Each row was made from one path, in order. Every step used is in the known rows, and no mark comes twice. Write each row's path.
(in the rows, 128 means zero)
Known rows:
kipin/zifo: [107 124 145 128 112 153 135 108 131 118 119 138 106 125 108 111 130  81
 116 135 122  96 111 126 164 119 135 118 155 147 143 139 155]
rafof/pava/zuvesed/nuki/patiri/regit: [115 122 172 210 136 102  75 129  99  83 151 119  96 134 114 153  92 191
 151 156 131 144 175 154 137 150 151  50  66  89 129 160  85]
zuvesed/nuki/fovod/regit/sikivup/ravab: [157 125 150 106 136  86  96 167 147 146 136  83 150 104 141 154 140 134
 125 103 136 135 102 115 148  66 192 172  95 157 190 133 147]
rafof/pava: [139 161 146 150 130 151 144 126 109  78 150 150  58 114  97 153 130 109
 125 161 148 135 138 117 130 117 121 100 124 119  91 154 160]
sifiv/zuvesed/nuki: [133 190 143 176 123 114 140  66 110 155 150 110 136 106 123 133 172 150
 145 144 117 117 142  61  98 145 144 132 128 124 129 110 111]
sifiv/zuvesed/nuki/patiri/regit: [133 154 131 205 115  90 100  76 119 129 132 115 192 132 127 127 132 156
 135 142 102 133 151 120 120 148 140 110  95  97 134 116  58]
patiri/regit/sikivup/rina/zifo: [176 144 113 131 100 101 136 133 177 121  64 167 153 122 160 130 125  67
  58 122 155 161 158 129 165 179 136  78 131 134 129 170 173]
patiri/regit: [169 132 112 182 130 112 135 128 129 108 115 153 166 132 150 102 147  90
 107 141 135 135 134 117 127 124  99 133 134 133  97 139 132]
sikivup/ravab: [163 143 110 129 133 114 149 104 113 101 115 152 119  96 133 125 140 137
 104 103 139 115  95 142 185  75 141 143 119 154 108 143 160]
fovod/nuki/zuvesed: [133 148  75  98 109 134 132 127 132 126 151 157  97  92 138 104 127 134
 131 144 132 164 132 164  92 142 158 153 183 111  93 132 154]
rafof/pava/zuvesed: [123 131 163 148 143 140 155 112  96  92 153 151  53 132 103 155 113 161
 135 147 155 142 139 134 104 145 133  65 124 112 113 172 152]
rafof/pava/zuvesed/nuki/patiri: [101 142 171 169 139 127  98 109 105  89 155 114  39 115  89 164  79 214
 163 176 130 131 168 146 130 143 172  60  71  94 136 162 112]
rina/sikivup/regit/zuvesed/nuki/patiri: [110 161 136  60 139 141 103 101 151 123 115 151 150 130 126 170  80 222
 126 127  99 118 140 130 164 177 136  96  76  94 116 101 127]
sikivup/regit: [182 133 136 121 138 125 158  98 103 128 108 142 152 116 133 163 129 133
 107 123 113 116  95 122 134 119 109 140 124 131  77 116 119]
zifo/regit/fovod/nuki/patiri: [ 89  70 121  95 119 158  93 164 104 138  90  94  94 140 120  98  35  90
 150 111 116 131 115 202 146  99 139 151 136 109 136 100  58]
zifo/regit/sikivup: [162  90 132  97 157 122 162 184 140 154  74 112 157 114 129 153  95  88
  94 120 131 157 105 136 123 118 131 128 147 160 117 124 184]
rafof/pava/zuvesed/nuki: [113 158 181 174 141 125 119 115  87 108 170 118  42 107 106 162 135 183
 166 154 148 132 162  96 112 141 154  74 103 117 135 155 136]
ravab/sikivup/rina/zifo: [162 159  98 147 128 134 152  91 182 119 107 162  82 116 133 151 117  55
  74 153 166 116 197 139 155 174  84 109 165 144 141 169 179]
kipin/zifo/regit/sikivup: [112  59 161  82 137 134 130 182 148 162  74  99 152 125 107 148  82  58
  92 105 120 131  94 151 160 111 140 106 168 167 159 124 191]
pava/zuvesed/nuki/fovod/regit/gegu: [ 75 119 145 121 166 113 137 122 113 140 191  66 137 148 126 140 167 202
 177 126 154  89 110 113  79 151 172 121  87 120 171 155 105]
patiri/regit/gegu: [130 122  91 161 138 113 160 112 108  91 140 133 174 114 130 106 187 128
 103 111 154 122 100 129 142 126 117  99 131 121  60 154 145]
kipin/zifo/regit: [ 98  78 154 101 135 149 129 162 117 142  95 110 144 152 112 141  93  63
 116 111 123  84 102 146 157 123 108 122 156 161 165 117 133]
ravab/sikivup/regit/fovod: [151  84 131 156 161 122 147  99 119 146 121 121 107 119 107 156 176  83
 104  95 119 111 125 139 146  87  69 153 163 131  89 123 135]
zuvesed/nuki: [144 182 129 168 134 128 127 106 124 131 135 116 101  85 134 125 151 139
 143 162 132 108 143  70 127 124 146 138 110 144 126 123 138]
sifiv/zuvesed/nuki/fovod/regit/gegu: [ 81 158 140 127 138 114 142  86 108 156 199  61 180 149 110 150 200 166
 163 120 137  90 101  82  70 141 154 148 103 105 165 127  82]
zifo/regit/zuvesed: [118 115 110  79 150 153 165 170 133 137 113 141 169 154 125 118 100 159
 120 111 127 127 112 122 101 126  88 119 140 160 120 118 168]
sifiv/zuvesed/nuki/fovod/regit: [127 169 157 145 132 114 114 107 126 172 181  82 177 163 132 141 170 129
 170 146 123 102 131  74  53 140 133 179 105 123 202 113  64]
pava/zuvesed: [141 126 130 137 144 127 164  92 122 128 124 148 104 131 134 118 124 164
 132 142 135 130 124 136  99 143 139 103 135 138 118 155 153]
ravab/sikivup/rina/zifo/regit/fovod: [121  95 117 124 140 133 130 156 161 158  69 123  89 165 119 156 127  25
  86 111 158  84 179 154 163 151  55 111 159 149 178 148 144]
rina/zifo/regit/fovod: [116  89 140  97 122 160 138 192 141 180  62 125 100 177 119 100 134  65
 133 123 123 114 115 124 132 143  90 114 118 143 172 124 144]
nuki/fovod/regit: [153 133 131 109 136 140 134 149 151 125 150 124 149 175 136 128 128  93
 144 155 134 111 114 125  76 115 111 184 113 139 171 140 108]
ravab/sikivup/regit: [186 105 125 160 163 118 156  95 126 136 129 135 149  96 126 187 128  95
  88 120 122 124 131 141 134 112  72 148 165 142  75 125 157]
fovod/nuki: [154 149 107 133 111 155 139 103 109 121 138 134  90  82 150  98  84  96
 134 135 137 154 129 128 120 122 156 165 172 123  97 116 127]
pava/rafof: [176 135 159 142 131 161 177 124  99 116 105 138  94 108 111 135 109  92
 123 134 121 124  98 130 131 159 107 137 143 124  89 118 135]
nuki/fovod: [145 152 123 144 102 139 152 108 147  99 144 168 115 153 137 120 145  87
 147 191 132 127 121 106  98 138 103 173 130 152 135 123 120]

Which path is each row?
[126 120  85 120  92 151 115 130 134  85 143 159 166 123 148  66  43 172
 123 116 110 185 142 179 123 122 140 117 148 107  88 121 107] | fovod/nuki/patiri/regit/zuvesed
[116 185 152 177  95 110 137  70 127 142 168 128 137 140 129 138 184 126
 172 178 116 120 136  57  76 156 126 165 116 134 167  93  79] | sifiv/zuvesed/nuki/fovod
[104 125 132 198 118 107  69 132 131 116 109 105 121 129 122  83 158 129
 147 143 111 112 150 131 158 104 142 117  74 104 140 128  77] | zuvesed/nuki/patiri/regit/fovod
[155 112 130 105 126 154 153 181 149 163  70 135 136 162 141 131  86  78
 117 140 126 130 127 119 123 170  93 114 120 149 162 123 163] | rina/zifo/regit
[124 165 149 121 107 131 142 112 130 119 162 149 164 136 141 153 153 195
 153 144 101 127 113  66 103 133 110 155 102 153 121  83  98] | sikivup/regit/zuvesed/nuki/fovod
[125  76  93 115 136 116 123 121 117 163 147 131 101  98 112 146 169 103
 114  88 116 150 131 193 121 101 103 166 215  99  78 116 132] | ravab/sikivup/regit/fovod/nuki/zuvesed
[130 111 122 175 125 116 122 130 117 123 114 144 131 153 134  78 193  79
 118 113 132 122 123 119 135  98 101 128 131 125 113 138 111] | patiri/regit/fovod
[107 118 131  86 122 141 126 160 142 151  51 132  89 183 133 127 133  55
 105 111 153  82 143 135 170 162  99 104 118 140 174 141 108] | sikivup/rina/zifo/regit/fovod
[125 124 147  71 143 138 124 104 118 150  91 148 106 157 129 153 160  91
 117 102 126  95 107 125 173 152 105 136 121  98 111 112 119] | rina/sikivup/regit/fovod
[110 105  79 143 110 127 119 104 101  79 145 116 156  92 135  94  78 139
 118 111 138 159 110 193 158 126 164 111 136  79  58 139 100] | fovod/nuki/patiri/regit/gegu
[111 132 117 124 103 161 129 112 104 134 131 127  58 103 133  72 128  84
 147 114 134 137 124 129 131  96 155 164 172 118 115 117 110] | regit/fovod/nuki
[116 165 125 175  95 117 116 141 147 101 172 165 179 154 156  94 177 154
 156 153 123 145 150  65  88 142 105 145 112 156 145 104 112] | patiri/regit/zuvesed/nuki/fovod
[151 118 132  86 156 104 146 153 143 123  68 116 146 119 136 181  91  80
  69 115 161 124 131 149 157 131 134 117 143 163 121 143 147] | zifo/regit/sikivup/rina
[148 151 117  81 137 122 122 105 138 110 105 180 110 118 144 143 127 106
 102 103 154 111 119 144 206 129 135 140 123 123 128 139 181] | rina/sikivup/ravab
[176  79 133  73 125 111 153 200 149 167  40 129 151 113 135 152  77  97
  75  82 133 171  92 158 186 116 142 100 119 160 151 133 217] | rina/zifo/regit/sikivup/ravab
[ 93  84  96  61  98 153 112 210 138 195  89 135  88 156 130  84 122  83
 140 107 124 157 131 171 104 164 126 126 169 107 160 115 141] | rina/zifo/regit/fovod/nuki/zuvesed
[123 147 132 103 129 133 122 104 129 114 127 128 159 110 113 151  90 252
 131 124  81 129 120 123 140 124 145 104  77 122 102 105 104] | sikivup/regit/zuvesed/nuki/patiri
[125  98 116 165 117 121  96 131 136 103  95 141 127 163 117  75 144 110
 121 136 113 127 122 170 154 106 113 116 100 105 116 144  92] | nuki/patiri/regit/fovod
[148  93 102 137 178 115 187  81 101 122 144 111 157  83 104 189 159 134
  84  93 138 109 105 148 149 116  86 120 161 126  40 138 169] | ravab/sikivup/regit/gegu
[132 109 139 109 111 146 127 111  75 148 117 115 101 104 142 118 122 102
 137  80 115 135  92 137 144  87 142 167 160 108  82  94  69] | sikivup/regit/fovod/nuki
[142 140  97 139 125 132 150 129 140 101 134 176 194 148 144  75 157 161
 104 112 128 156 133 112 106 123  96 103 144 139  92 140 165] | patiri/regit/zuvesed
[113 136 193 151 148 128  97 153 107 124 200  90  82 168 116 174 117 163
 185 163 147 110 153 108  69 138 143 122  84 112 199 158  92] | rafof/pava/zuvesed/nuki/fovod/regit
[101 129  98 181 135 104 108 105 115  87 139  96 166 101 117 118 145 181
 129 135 130 114 130 136 167 130 162  88  73 101  87 144 108] | zuvesed/nuki/patiri/regit/gegu
[180 122 116 104 133  97 152 122 137 114  90 142 126  68 125 135 130 136
  76  95 135 166  85 147 188  68 174 127 135 157  99 150 202] | regit/sikivup/ravab
[135 158 148 141 138 127 102 150 152 142 166  87 136 147 142 134 147 117
 168 166 133  95 136  84  85 120 139 187  92 142 196 121  96] | zuvesed/nuki/fovod/regit
[127 179 139 177 106 124 123 115 149 119 154 135  99 122 141 125 158 110
 172 196 129 112 138  66  96 143 126 176 105 154 157 107 108] | zuvesed/nuki/fovod
[145 139 123 151 158 120 148 104 133 146 158 122 153  88 122 173 147 187
 112  98 111 132 153  89 122 114  90 132 156 145  94 106 171] | ravab/sikivup/regit/zuvesed/nuki
[ 55 112 154  99 131 153 115 177 128 156 127  99 154 140 106 119 108 151
 138  98 113  87 128  98 149 126 128 102 142 170 181  99 148] | kipin/zifo/regit/zuvesed/nuki
[114 153 116  89 155 152 101 147 150 128 147  89 151 134 109 105  90 238
 137 128 109 112 142 134 111 107 168 114  73 118 162 146 136] | fovod/regit/zuvesed/nuki/patiri
[ 43  39 155  82  99 168  75 165 108 145  95  82  93 151  98  97  30  57
 144  98 104 102 105 214 185  89 156 127 161 118 179  97  68] | kipin/zifo/regit/fovod/nuki/patiri
[ 82  83  93  77 125 135 113 190 110 166 116 119 103 135 125 102 141  99
 143 102 127 138 118 186 109 118 124 154 180 113 129 109 114] | zifo/regit/fovod/nuki/zuvesed
[126 113 112  61 123 168 170 189 161 159  88 159 155 175 128 105  85 145
 116 123 119 146 125 116 105 169  85  89 126 154 155 122 190] | rina/zifo/regit/zuvesed
[ 94 126  80  95 102 136 121 133 123 139 145 151  62 107 119  73 172 115
 145 121 129 152 122 170 108 118 157 157 179 100 104 131 140] | regit/fovod/nuki/zuvesed
[123 131 166 140 153 115 109 135 132 155 168  87 130 165 149 137 135 166
 179 157 136 104 139 101  57 145 149 152  90 134 209 140  87] | pava/zuvesed/nuki/fovod/regit
[164  96 104 141 102 118 104 139 140 107 103 124 155  83 151 103  37 102
  99 127 115 214 133 194 146 112 185 130 153 103  80 128 129] | fovod/nuki/patiri/regit/sikivup
[132 122 114 141 157 120 124 103 142 124 150 121 152  93 105 170  92 220
 112 122  89 130 156 143 139 114 101 113 118 128  93 111 148] | ravab/sikivup/regit/zuvesed/nuki/patiri
[130 170 111 172 121 117 119 138 132 119 149 144 175 118 149  86 170 183
 126 118 121 141 156  72 118 127 122 110 117 141 116 123 146] | patiri/regit/zuvesed/nuki
[ 99 158 192 183 115 123 115 115 107  96 191 136  44 142 114 166 142 158
 190 195 143 133 159  91  90 157 137 106  93 124 162 140 102] | rafof/pava/zuvesed/nuki/fovod
[180  85 105 137 119  73 109 138 143  88  80 142 184  98 131 126  92 137
  66  92 121 179  96 206 212  65 164 104  99 127  94 154 169] | nuki/patiri/regit/sikivup/ravab
[125 111 114 166 101 131 104 136  92 128 130 129 112 119 155  62 144  63
 138  94 134 154 132 139 136  98 132 158 172 105 100 114  83] | patiri/regit/fovod/nuki
[112 107  76 133 100 110 100 154 116 134 142 153 120 127 142  61 188  96
 133 108 132 162 133 173 110 121 136 143 182  94 100 135 114] | patiri/regit/fovod/nuki/zuvesed
[108 176 155  75 116 136 123 112 155 133 148 173 160 157 152 170 144 166
 151 143 119 117 135  70 122 189 105 144 103 120 150  82 117] | rina/sikivup/regit/zuvesed/nuki/fovod
[132 138 137 159 130 118 148 112 148 134 177 142 158 122 132 176 157 158
 137 138 109 135 149  83  99 126  70 164 148 157 121  93 137] | ravab/sikivup/regit/zuvesed/nuki/fovod
[104 186 126 138  99 141 137 123 155 108 169 158 119 137 132 104 163 176
 167 177 121 133 141  58  87 139 124 150 112 161 151 104 139] | regit/zuvesed/nuki/fovod
[ 95 139 110 186 120  88 120  67  95 115 151  88 198 115 108 132 168 194
 130 116 122 121 124 126 145 151 158  80  89  84  98 131  77] | sifiv/zuvesed/nuki/patiri/regit/gegu
[121 119 143  68 122 154 107 101 100 157 109 137  91 120 153 137 113  74
 136  86 131 123 116 140 169 145 137 160 162  77 101  91  91] | rina/sikivup/regit/fovod/nuki
[155 143 131  71 139 110 129 135 179 110 121 121 148 154 140 165 121  84
  92 145 163 125 132 146 112 128 150 161 127 146 163 167 123] | nuki/fovod/regit/sikivup/rina
[130 140 115  68 132 158 149 158 165 114 168 148 169 190 127 104 131 162
 139 139 128 126 110 117  63 120 102 161 124 150 167 139 143] | nuki/fovod/regit/zuvesed
